Each row was made from one walk, in order. Every step used is in the known rows, and no mark comes twice. Write each row's walk.
Known rows:
X -> W -> H -> B -> K -> T: [  5  34  -1 -15  -9  12  15  14 -15   6   3 -14  -4 -10 -16   1  -3 -32
  -1  -1   1  -3 -13 -31  -5 -31  -3   2  -1  10  -5 -13  18  -1]
Y -> L -> N -> H: [-12 -43   0  18   8 -11 -23  -2   5 -14  -3  14  -1  11  -7  15   8  12
  -5  -9  -6   8  24  16 -10   4   2  15  -6  -2  -1  -2  -6  -9]
V -> H: [  0 -26   7  -2   9  -3 -10  -3   9  -7   4   8  12   5  14   8   4  13
   3   1   0  -1  -1  10  -3  15 -10   4   9   2   8   1  -7   4]
T -> H -> S: [-12  -1  -2  -6   4  -6   7   7  13  -1   3   7  -1  -3  10  -7  -6  10
 -13   3 -13   8  -4  -6   2   8 -10  -1  -1  13   0  -7   6 -20]
X -> W: [-10  -7  -5   3   5  10   3  -7   8   3   3   3  -1   5   4  -8   5  11
   1  -2  -4  11  -5  -9  -7   6  -4   9   4  13   6  -5   1 -27]
N -> L -> Y -> H -> B: [ -1 -15  -5  -8   1 -12  -4 -10  -8   0   5 -19 -21  -3 -12  10   2 -20
 -11   1  12  18   9 -12  -2  -2  -1   7  -7   2   3   5 -10  -2]
F -> H -> G: [  1  -7   2   7   3 -10  -6 -11   5  -9  -6  -3   6  -4  -6   5   7  19
  -5  -2 -24   1 -21  12   5  15  -6  -6  -7 -14   5  -6   4  -3]
N -> L -> Y -> H: [ -5 -30  -5   3  14 -12 -12 -10   0  -8  11 -16 -17   3  -3   9   3  -7
  -6   2   4  20  17   5  -4  13  -5   3   2   1   6   5 -11   2]
N -> L -> Y -> H -> T -> K -> G: [  1   9   3   7   3   9   2  -7 -15  -9  14 -16 -30  16  10  12 -12 -18
  13   9   0   9  20  -5  -4  15   8  -4  20   0  -5   3 -11  10]
X -> W -> H: [ -9  -8  -9   3   6   9  -1   0   6  -4   9  -7   2  -2  -2 -10   5 -11
   2   1 -11  20  -5 -13  -2   1  -6   3  -1   4   2  -3  14 -22]
L -> N: [ -6 -31   2   7   3  -2  -9   0  12   2   6  19  -6   5   2  -2  -1  16
  -3  -8   4  12   9   0  -5  10   7   6  -5   8   5  -2  -5 -17]
L -> N -> H -> B -> K: [  5 -10  11  -9 -13   1 -14  12  -4   5  -3  12  -7  10 -14  10   2   0
 -13 -24   7  -6   5 -10  -3 -20  14  -5 -14  -4  -1   4   2   9]
Y -> L -> N -> H -> T -> K -> F: [ -9  -5  -5  20  -6  13 -10   0 -22  -6  -7   7 -11   9  -5   9   0   0
  12 -16   7  -7  34  17  -4  -4  11  22   1   4   1  -1 -10  -1]
Y -> L -> N: [-14 -40  -5  21   3  -4 -10  -1  13  -4   0  16  -9   3  -4   5  -5  11
   4   1  -7  11  17   6 -14   7   0   9  -6   8   0 -11 -11 -21]
Y -> L -> N -> H -> B: [ -8 -26   0   8  -6 -10 -15  -2  -2  -6  -8  11  -6   5 -16  16   6  -1
 -10 -10   1   5  17  -1  -9 -13   6  17 -15   1  -4  -3  -5 -12]
T -> K -> F -> H: [ 9  0 -2 -1 -3  3 -1 -3 -8 -5  1 -8  2 -7  6  3  9 -3  5 -1 16  0  2 19
  3  3 -8  1 -1  3  9  3 -1  7]
L -> N -> H -> B: [  0 -17   6  -7  -6  -7 -15  -1  -3  -1  -2  14  -3   6  -9   9  10   5
 -18 -20  15   7   9  -8   0  -9  12  13 -14   0   1   5   1  -8]
Y -> H: [ -8 -21  -4   2  17  -8  -6  -3   9  -3  11  -2   6  -5   9  -1  12  10
  10  13  -2  15   2  10   4  14  -9   2   1  -4  -1   8  -5   4]
V -> H -> T -> K -> F: [  4  10   3  -1  -4  21   4   1 -20   1  -1   0   2   4  15   2  -2   1
  19  -6  12 -16   9  11   4   7  -1  12  16   6  10   4  -9  11]
N -> H: [  2 -28   2   2  21  -7 -15  -5   7  -8  -1   7   7   6   4   3  14  17
  -8  -2   5   4   9  16   5  10  -3  10   2 -11  -1  10   0  -6]
L -> Y: [  1 -15   2   8   7  -1  -9 -12   4  -2   1   4 -14   7   8  -3  -5   2
   0   7   1   8   9   4  -1  17   1  -2   9  -4   8   1  -9 -14]
F -> H -> B: [  6  -6   2  -5 -11  -8   3  -7   2  -1  -3  -4  10  -9  -4   1   8  -7
  -8  -2   6   5 -15  -3   0  -5  -5   2 -11  -5   1  -2  -1 -10]
B -> H -> G: [ -2  -4  -2   6   1  -4 -10  -5  10  -1  -5   4  -1  -6  -3   0  -3  16
 -13   3 -20  -4 -14  -2   3   6  -5 -16  -1  -8   9 -10   3  -7]
W -> H -> B -> K -> F: [  7   9  -4 -14  -5  11   2   8  -7   9  -3 -11   1 -20 -15 -11  -5 -26
  -6  -2  11  -2   1 -14   7 -22  -3  -5 -16  -1  -4   7  13  14]
L -> N -> H -> B -> K -> F: [  3   4   8 -15 -14   5 -15   4 -13   7  -6   7  -3   2 -15   4   6  -1
 -20 -31  19  -9  16  -7   0 -23  11   9 -18  10   5  10   3  24]
H -> T -> K: [  5  -4  -3  11   1  19  12   7  -5   9   0   6 -13   5   9  -4  -9   6
  24   7   5  -5   1   2   6   8   9  -1  13 -10  -3  -3  -9 -29]
V -> H -> T: [ -3 -11   6   4   0   9  -1  -4   0  -4   0   7  14   8  15  -1   0  10
  12  -7  -7  -8  -2   7  -1  16   0  11  16  -2   6   0 -10  -1]
Y -> H -> T: [-10  -6  -6   9   8   6   3  -4  -1   1   7  -1   9  -2   9  -9   7   5
  18   3  -7   7   2   5   6  14   1  10   8  -6  -4   6  -9  -1]
F -> K -> T -> H -> B: [  8  25   6  -3  -3  -7  16  12 -10   4  -7   5  -5 -16  -9   4  -4 -19
 -10  17  14  -6  -5  -9   1 -31  -8  -2  -4  17   3  -9   7 -11]
W -> Z: [  4 -29  -4  13  15  -9 -10  -6  10   2   2  16   0  -6   0 -15   4   2
  -4   3  -3   5  21   8   4  18  -3  -1   7  -3   8 -14  -1 -17]
Y -> H -> B: [ -5  -6  -4  -9   4  -8   2  -2   1   5   5  -5   3 -10  -1   2  10  -5
   4  11   7  12  -4  -9   5  -1  -5   4  -8  -2  -4   7  -4   0]
Z -> W -> H: [ -5 -13  -8   1   9  -1  -2   1   8   3   7  -9   7   4   4 -10   1 -13
   0   7  -2  12 -13  -1  10   8   2 -12 -12 -10  -5  -1   5 -24]
C -> H -> B -> K: [  8   8   2 -14  -1   4  -4  12   0  15  -1  -6   3  -5  -8   3  -5  -3
  -2  -2  19 -13 -13  -9   7 -19  -2 -16  -7 -12   0   7  -2  15]
X -> W -> H -> G: [-11   5  -9   5   7   6  -1  -3   0  -4   1 -10  -7  -4 -13  -6   2   1
  -2   0 -33  13 -17 -15   5   5  -3  -3  -7  -5   4  -9  21 -20]
K -> G -> H: [ -4  -4  -3  -2  11 -18  -4 -17  23 -10   6   4  15   9  17  -7   8  16
  -1  12  -2  15   5   7  -5  19   1   0   2  -3 -10  13   7  17]
N -> H -> T -> K: [  7  -6   0   8   5  13  -2   5 -11  -1  -2   4  -6  13   7   5   3   6
  14  -2   7  -8   8  12  10   5  10   5  13 -21  -3   5  -6 -16]
N -> L -> Y -> H -> S: [-14 -23  -5  -7  11 -16 -10  -3   6  -3  10 -17 -18   7  -8   6  -1   1
 -16  -7  -5  20   7  -5  -7  19  -3  11  -1  14   1   2  -7  -3]
V -> H -> T -> K: [  6  -4   6   4  -5  18   5   8  -9   0   2   6  -2  11  17  10  -5   2
  25   1   0 -13  -1   8   1  11   1  -1  21  -8   5  -4 -11  -5]
C -> H -> B -> K -> G: [  9  25  13 -18   1   4  -5   3   4   6   2  -3   4   4   3   5 -10  -3
  -7   5  14 -11  -8 -15   2 -13   0 -17   1  -4  -9  10   3  32]

Write each row's walk:
[  2  23   5   9  12  -9   7   7  -4  -5 -10   4 -10 -11 -11   8  -6   8
  -8  17 -16  -9 -10   7   8 -12  -8 -10   0   7   7 -12  12  -6]  F -> K -> T -> H -> G
[  1  -9  -6  10   0   8   2   0 -18   0  10 -17 -32   8   0  11  -7 -17
  16   2   6   8  16   2   1   9   7  -1  13  -8   4   0 -16  -8]  N -> L -> Y -> H -> T -> K
[ -6 -10  -1   5   9  -8 -13 -11  -2  -7  11  -6  -9   4  10   2   6  -5
   8   9  -6  15  10   8   1  20  -3  -3   9  -7   6   8 -10   9]  L -> Y -> H
[  5  11   5   8  10  -7   7  11  -1  -5  -1   8  -2 -10  -2   2  -2  -5
  -5  17   5  -3   2   8   0 -15 -11  -3   6  16   6  -7   5  -7]  F -> K -> T -> H
[  6  14   6   7   4  20  12  -2  -1   1   5   8 -11  13  19  -3 -13   6
  20  14   0  -4   5  -4   2  14  11  -2  19  -3 -12   0  -4 -11]  H -> T -> K -> G
[  0  -1 -15   9  -6   1   9   1   2   6   1   1  -1   6   8  -7   3   5
  25   6   5   1   0   9   4   8  11  -3   7 -19  -5   5  -3 -10]  G -> H -> T -> K
[  2  21  -8   1   7  19  -1   1 -19   9   1  -8   2  -4   6  -6  -2   0
  15  -4  32 -13   8  13  15  -1   1   9   9  -3   6  12  -7   8]  C -> H -> T -> K -> F
[  7  -6   6   7  20  -4   1   7   6   2  -4  11   1  -5  -9   1   0  10
   0  12  12  -3  -3   9  -3  -5  -3   6   5  15   1  -3  -2 -13]  F -> K -> T
[  6   1   3  -3  -6   4  -6  -2   0  -2  -2  -7  15  -8  -2  -5   6   0
  -4 -13   2  -7  -1  15  -2  -2  -8  -6  -5   3   8   4  -1  27]  B -> K -> F -> H
[ -2  13 -18   4  -4   6   9  -7  -9   7  -3  -5   4  -2   7 -14   6   2
  19  -2  17  -2  11  14   5   4   8   9   1  -5   1  12  -1   6]  G -> H -> T -> K -> F
[  7  15  16   1  -3  18   5   0  -8  -8   6   7  -1  20  27  12 -11   2
  22   7  -5 -12   4   1  -3  17   3  -3  27   0  -3   0  -6  13]  V -> H -> T -> K -> G
[  4   0  -9 -11 -14 -10   4   4  11  12  -5  -2   5  -2  -8  -5   2  -2
   1   0   5  -3 -10  -7  -3 -13   4 -15 -15 -14  -6   7   4  12]  G -> H -> B -> K
[  3  16   3   5 -15  17   3  -3 -11   2  -5  -7  18  -5  -1 -13   0  -5
   4 -21  -4 -15  -2  13   1  -4   1   2   1   1   5   1  -5  22]  B -> K -> F -> H -> T
[ -7  10  -4   6   2  -5   5 -19  13  -7   3   6  18  11  16 -15   3  13
   6   4  -6   7   6   3  -2  18  11   8   7  -7 -13  10   3  11]  K -> G -> H -> T
[-14  -6  -8 -10   6  -5   2   9  14   8   5  -9   7   7  -1 -13  -5  -5
 -10  -4 -13  11 -22 -12   6  14   4  -6 -15   2 -10  -3   9 -30]  Z -> W -> H -> S
[  9  19  10   8 -11  13  10  -6  -5 -10   5  -1   3  11  18   3  -4  -5
  16   5  -7  -3  -4   5  -1  12   5  -7  16  -7  -7  -2  -2   2]  F -> H -> T -> K -> G
[ -1  -4   2   6   9 -18  -9  -6  25  -6   0   7  11  11   1  -6   5  12
  -2  13  -5  10  -1  10  -9   9   3 -13  -4   4  -8  15   9  14]  F -> K -> G -> H
[ -3  27  -7 -15 -15  21   6   6 -14  11   0 -17  -1 -13 -16 -14  -2 -31
  -6 -12   2   2  -4 -28  -1 -29  -3  -1 -14  15   1   1  18   8]  X -> W -> H -> B -> K -> F
[  7  18   5  -1   4   1  12  12  -3  -3   4   4  -2 -10   9   5  -9  -5
   0  12   0 -11   5   3   1 -15 -11 -10  12   4   2 -12   3  12]  B -> K -> T -> H
[  4  -8   0  -9  -8  -5  -4   4  -9   6   4 -21 -27   0 -17  12  -6 -22
  -7  -3   5   5   6 -16  -6 -12   1 -12  -7  -3   1   2 -10  14]  N -> L -> Y -> H -> B -> K
[  1   1   1 -11  -6   0   2  11  -1  11   4  -8  -2  -8  -4   4   1  -8
   8   6  -2   0  -8 -12   2 -11  -3 -14  -7  -7  -6   5  -4  16]  Y -> H -> B -> K
[ -8  -7 -14  10  -1  -7   4 -11  10   2  -2   4  16   3   6 -17   7  13
  10  -2   0   6   0  10   2  12   9  10   1 -13  -4   8  -2  -6]  G -> H -> T
[  6  13   2  -9 -16   5  11  13  -1   8  -2   2  -9 -10   2  -1 -11 -16
  -3   7  -3  -8  -4 -16   3 -25  -7 -22  -6  -5   0  -5   4   0]  T -> H -> B -> K
[  5   5  -4  12 -14  18   4   9  -4   6   3   5  -6   1  10  -3  -9  -6
  14   1   2 -11  -2  -4   0  -1   3 -14  16  -8   5 -10  -8 -19]  B -> H -> T -> K
[ -1 -14   6  -1  10  -5  -9  -6   4  -8  -5   4   4   4   3  13   1  25
   0   1 -22  -7 -13   8   5  19  -7  -2   4  -8  10  -3   0   6]  V -> H -> G
[  4  14   3  -1  -5   2  -5  -6  -5  -2 -10 -10   7  -9 -12   1   2  12
  -8 -12 -20 -14 -13  14   6   0  -6 -11 -11  -6   9  -1   6  29]  B -> K -> F -> H -> G
[ -4  19   6  -4   9 -11  11  18   4   0  -3   8  -1  -7  -6   0  -7   3
 -14   7  -6  -3  -8  -2  -3  -9  -9   4   3  28   1 -10   9 -13]  F -> K -> T -> H -> S
[  5  31   4  -1   5  -1  12   8  -8  -3  -5   0 -11 -11  -1   9 -12   6
  -3  13 -21 -18  -7   1   8 -11  -8 -16   7  -5   3 -17   9  13]  B -> K -> T -> H -> G
[-14 -16 -13  -9   5 -23  -1  -2  25   3   0   2  12   3   1 -11   7  22
  -7  -4  -6  13  -9   2  -4  19   1   8  -8   1  -7   7   7  -7]  G -> H -> S
[ -1  23   0   2  14  -9  12  -5  -7 -10  -4   2  -7 -14   3   7  -3  10
  -8  17 -14  -5  -3   4  11  -1 -11   3   6   0   5 -15  11  -4]  K -> T -> H -> G
[  2  -1   7   0  -8  -8  -6  11 -13  -5  -9   8  -8   2 -21  26  -1  -8
  -7 -10   6 -15  16  -3 -14 -29   6  13  -6   5  -7 -13  -3  12]  Y -> L -> N -> H -> B -> K -> T
[ 17  19   9 -12 -14  -4  11   6 -10   1  -4  -6   8 -11  -9  10   2 -15
  -6  -3   8 -16 -17  -5  -5 -20  -5  -1  -1   1  -2 -11   0  16]  F -> H -> B -> K -> T
[  9  -5   3  -9  -6   7   6   9   5  16  -5   3  -6  -4  -7  -1  -9  -1
   0   2   4  -9 -10 -16   1 -13   2 -13  -7  -5  -4  -1  -2  -6]  H -> B -> K
[-14 -27  -1  26  -2   2 -14  -4  -3 -11  -5  14   1  13  -6   7   3   8
   3 -17 -10   0  24  14  -8   3  11  23   0  -5  -3  -5 -11 -14]  Y -> L -> N -> H -> T
[-10   2   3  -5   7 -21  -5   2  29   0  -2   7  11  15  -3  -9   1  21
 -12   2 -15   9 -10  -2 -12  13   5  -5  -7  16 -13  13  13   9]  F -> K -> G -> H -> S
[ -2  18   1   3  -6   2   5  -6  12   0   1   3  13  14  13 -13  -5   9
  11  -1 -13  -6   2   0  -6   8  13 -11   7 -12 -13   9   3  29]  B -> K -> G -> H -> T
[  3  11   2  -5  -4 -18   0  -5  16   2  -6   4   8   5  -7  -5   4   0
  -7  11   4   7  -7  -8  -7  -8   6 -12 -14   4 -12  14  11  10]  F -> K -> G -> H -> B
[ -3   8  -2   8  -6   8   3 -17 -10  -5  -4  -4  23  -9   4 -16   8   0
   0 -17   3  -3   1  15   4   7  -1  20   0   6   7   4  -5   6]  K -> F -> H -> T
[ -9   0  -1 -10   1  -7  -2  -8   5  -3  -3  -6  19  -7  -1 -10   9  12
 -19 -18   0   4  -8   9  -2  13  -8  20  -9  22   4   2   3   5]  K -> F -> H -> S
[ -3  -2  -3  13  -8  10   0  -3   5   2   0   8  10  -2   7 -13  -4   0
  -1  -6  -4  -7  -3  -3  -2   1   1  -1  11  -3   5  -7  -7 -15]  B -> H -> T
[ 13  19  17 -12 -18   0   3  -2   3  -4  -1  -3   9   3   3   6  -4 -10
  -8   0  -9  -6 -14 -12  -7  -8   0 -19  -4  -3  -9  -1   4  25]  F -> H -> B -> K -> G
[  4   9  -4 -12 -14   7   5  15  -1  16   0 -13  -1   1  -9  -6 -10 -29
  -1   2  -2  -3 -23 -21   8 -18   8 -30 -21 -13  -9  -3   6 -12]  Z -> W -> H -> B -> K
[ 14  16   6 -13  -1   2  15   9  -5  11  -5   2  -5  -9  -8   4  -8  -6
  -1   7  15 -15  -7 -14  -1 -19   0   3   2   5  -6  -9  -1   2]  H -> B -> K -> T
[  3   7  -1 -11 -10  -4   2 -15  -8  -1  -7  -8  15 -15  -6  -5  12  -9
 -15 -10  17   2  -5   1   2  -9  -7  15 -15   9   6   4   1   7]  K -> F -> H -> B
[ -8  18   2 -10  10 -10  15   7   2  -5   2   5   1  -8   8  -2  -4   6
 -15   7  -1   0  -2  -5   1   1 -11  15   9  22  -2 -13   7 -11]  K -> T -> H -> S
[ 12  13  -2 -11 -16   3   7  -3 -17   3  -5 -11  -3 -12  -5   4   7 -17
  -1  -1  23  -2  -4   2   4 -12  -5   3  -9   3   6   2   1   3]  T -> K -> F -> H -> B
